Each row was made from one path, in order. Every step used is in the known rows, and no mark comes twice. Write each row's path.
(in the rows, 128 means zero)
Known rows
kaped/tizu/surupom: [101 118 157 124 169 126 163  61  61 120 118 182  76 162 134 154 105 118
 116 101 101 145 181  96 118]
kaped/pimib/tufon: [104 116 139 127 151 115 116  88 126 169  92 158  79 150 146 150 121 115
 122 105 102 145 143 112 122]
nudoniv/surupom/tizu/kaped/pimib/tufon: [ 86 108 136 109 151 110 117  97 111 187  89 173  71 149 164 132 122  93
 132 104  87 163 162 110 125]
kaped/pimib/tufon/tizu/surupom: [ 95 128 146 111 174 114 154  93  83 180 116 190  66 147 156 166 111 107
 123 115 107 149 173  95 130]
tizu/kaped/nudoniv/surupom: [ 77 122 127 105 144 106 126 103  64 113 103 180  87 165 140 127 121 114
 116 122 114 157 168 101 138]
tufon/tizu/surupom/nudoniv/kaped: [114 103 162  84 160 104 183 119  69 146 128 159  91 151 142 150 114 122
 122 106  87 134 194  86 139]
surupom/nudoniv/kaped/tizu: [106  87 171 105 148 130 163  96  81 115  99 132  90 154 128 145 125 129
 123  86  87 159 178  86 127]
nesem/kaped: [131  96 159 122 151 132 115  44  71 101  95 131 126 158 113 120 105 122
 116  96 110 130 190 100 106]
tizu/surupom/nudoniv: [106 116 162 112 173 109 135  76  63 146 121 175  90 171 159 149  93 125
 128 103  81 117 166 105 123]
kaped/nudoniv/surupom: [ 78 132 137 118 147 114 135 105  79 101 101 174  81 158 135 128 123 125
 109 117 119 148 155 109 146]
tufon/gomi: [118 136 136 119 149 122 137  70  79 149 116 137  74 159 157 116 121 115
  87 104 111 136 152 106 125]
nudoniv/surupom: [101 139 142 126 154 112 147  98  95 109 110 176  85 147 136 122 116 103
 125 111 110 135 168 113 131]
surupom/tizu: [122 107 162 130 159 140 145  45  87 137  94 134  87 144 155 118 109 108
 113  76 106 150 174  98 128]
pimib/tufon/tizu/kaped: [104  91 135 105 151 116 125  82  84 178  97 150  90 145 159 143 109  94
 135 109 116 169 179  75 120]
nudoniv/surupom/tizu/kaped: [104 107 141 105 155 115 138  70  66 147 102 162  88 152 161 111 111  84
 129  96  97 162 191  95 122]
nesem/kaped/pimib/tufon: [105 100 147 121 149 122 101  78 113 158  86 150  99 154 132 139 117 118
 124 101  96 143 162 112 115]
vize/kaped: [137 142 130 128 166 134 142  47  80  87 109 131 107 158 117 120 122  97
 104 115 124 138 178  86 107]
vize/kaped/nudoniv: [103 128 127 119 155 135 123  57  64  81  97 134 101 172 120 131 130 128
  88 118 133 151 161  84 126]
nudoniv/kaped/tizu: [114  94 160 114 143 131 175  87  85 102 101 134  89 146 113 143 131 123
 114  91 104 164 184  85 125]
tizu/surupom/nudoniv/kaped/pimib: [106 128 149  89 160  98 165 114  79 149 116 169  85 162 136 158 138 119
 122 114  80 138 170 102 129]
nudoniv/kaped/pimib/tufon/gomi: [105 123 131 101 141 107 138 110 108 189 115 146  62 153 156 127 136 116
  87 110  93 145 150 113 133]
vize/kaped/nudoniv/surupom/tizu: [ 92 128 149 115 163 139 146  72  71 109  93 149  79 152 149 106 125 105
 104  94 109 162 178 100 143]
tufon/tizu/surupom/nudoniv/kaped/pimib: [103 130 152  82 164 101 171 125  73 159 112 165  80 155 141 164 141 113
 126 115  87 150 175  92 135]

Write each row's path
[109 106 157 109 160 117 187  82  61 116 128 179  78 156 123 152 113 121
 112 103  96 146 195  92 124] | nudoniv/kaped/tizu/surupom
[113 107 135 103 154 118 137  71  63 154  98 148  95 150 154 142 116  92
 133 111 123 170 184  68 116] | tufon/tizu/kaped
[ 79  89 132 100 143 121 110  86  66 154  87 147  87 160 153 151 118 125
 113 115 126 177 162  74 137] | pimib/tufon/tizu/kaped/nudoniv
[ 95  98 179 107 173 125 131  67  46 129 105 163  97 176 144 146  96 130
 133  91  72 133 186 100 116] | nesem/kaped/tizu/surupom/nudoniv
[103 121 160 124 162 131 154  74  89 131  96 158  77 139 154 108 112  98
 122  83 101 150 177 111 138] | nudoniv/surupom/tizu
[ 66 113 131 100 147 109 125 118  76 143  97 177  75 153 152 134 120 110
 124 121 116 169 167  94 146] | pimib/tufon/tizu/kaped/nudoniv/surupom
[106 105 151 122 156 132 134  88 110 171  92 144  80 131 153 148 111 109
 128  98 123 158 161  84 133] | pimib/tufon/tizu
[108  90 161  86 159 101 170 124  85 166 127 163  86 149 148 152 108 124
 124 103  82 134 187  90 141] | pimib/tufon/tizu/surupom/nudoniv/kaped
[ 96 107 157  96 158 119 145 125 110 187  91 142  76 138 156 160 131 112
 134 102 100 164 160  86 140] | surupom/nudoniv/kaped/pimib/tufon/tizu
[108 116 135 122 144 120 123  81 106 181 114 142  67 154 166 119 112 119
  90 101 101 137 144 112 128] | pimib/tufon/gomi
[ 93 108 171 114 174 123 142  75  57 140 111 170  83 172 155 155  99 127
 132  95  76 135 169  99 121] | kaped/tizu/surupom/nudoniv
[103 135 131  99 157 111 132  86  69 164  88 156  84 156 151 155 144  91
 135 118 114 176 167  81 117] | tufon/tizu/kaped/pimib
[ 99 121 147 115 159 129 135 100 111 180  85 150  72 135 154 159 129 106
 128 105 120 168 153  89 133] | kaped/pimib/tufon/tizu
[104 103 166 117 167 132 151  49  46 109 114 173  94 165 122 144 100 121
 115  98  96 143 200  97 111] | nesem/kaped/tizu/surupom
[ 84 117 155 118 156 133 143  78  79 123  89 157  75 150 156 114 120 112
 110  87 107 158 168 106 149] | kaped/nudoniv/surupom/tizu
[114 125 149 131 164 150 149  46  73  82  92 129  92 158 116 132 129 103
 110  99 116 166 177  80 108] | vize/kaped/tizu
[101 119 147  96 168 105 174 111  84 177 125 188  68 142 149 165 118 108
 120 116 103 148 184  91 136] | nudoniv/kaped/pimib/tufon/tizu/surupom
[ 97 124 124 104 145 106 115  92  95 201 107 151  62 164 171 125 130 105
  96 113  92 153 145 110 121] | tizu/kaped/pimib/tufon/gomi
[ 85 120 163 101 177 110 133 101  76 188 106 179  73 161 173 166 106 117
 140 105  81 140 160  99 132] | kaped/pimib/tufon/tizu/surupom/nudoniv
[102 109 147 103 154 119 153 118 112 176  92 145  75 130 145 157 135 107
 125 107 114 168 165  85 138] | nudoniv/kaped/pimib/tufon/tizu
[ 90  91 138 105 145 126 116  56  53 135  88 142  91 169 153 132 119 123
 104 101 115 169 169  82 132] | surupom/tizu/kaped/nudoniv
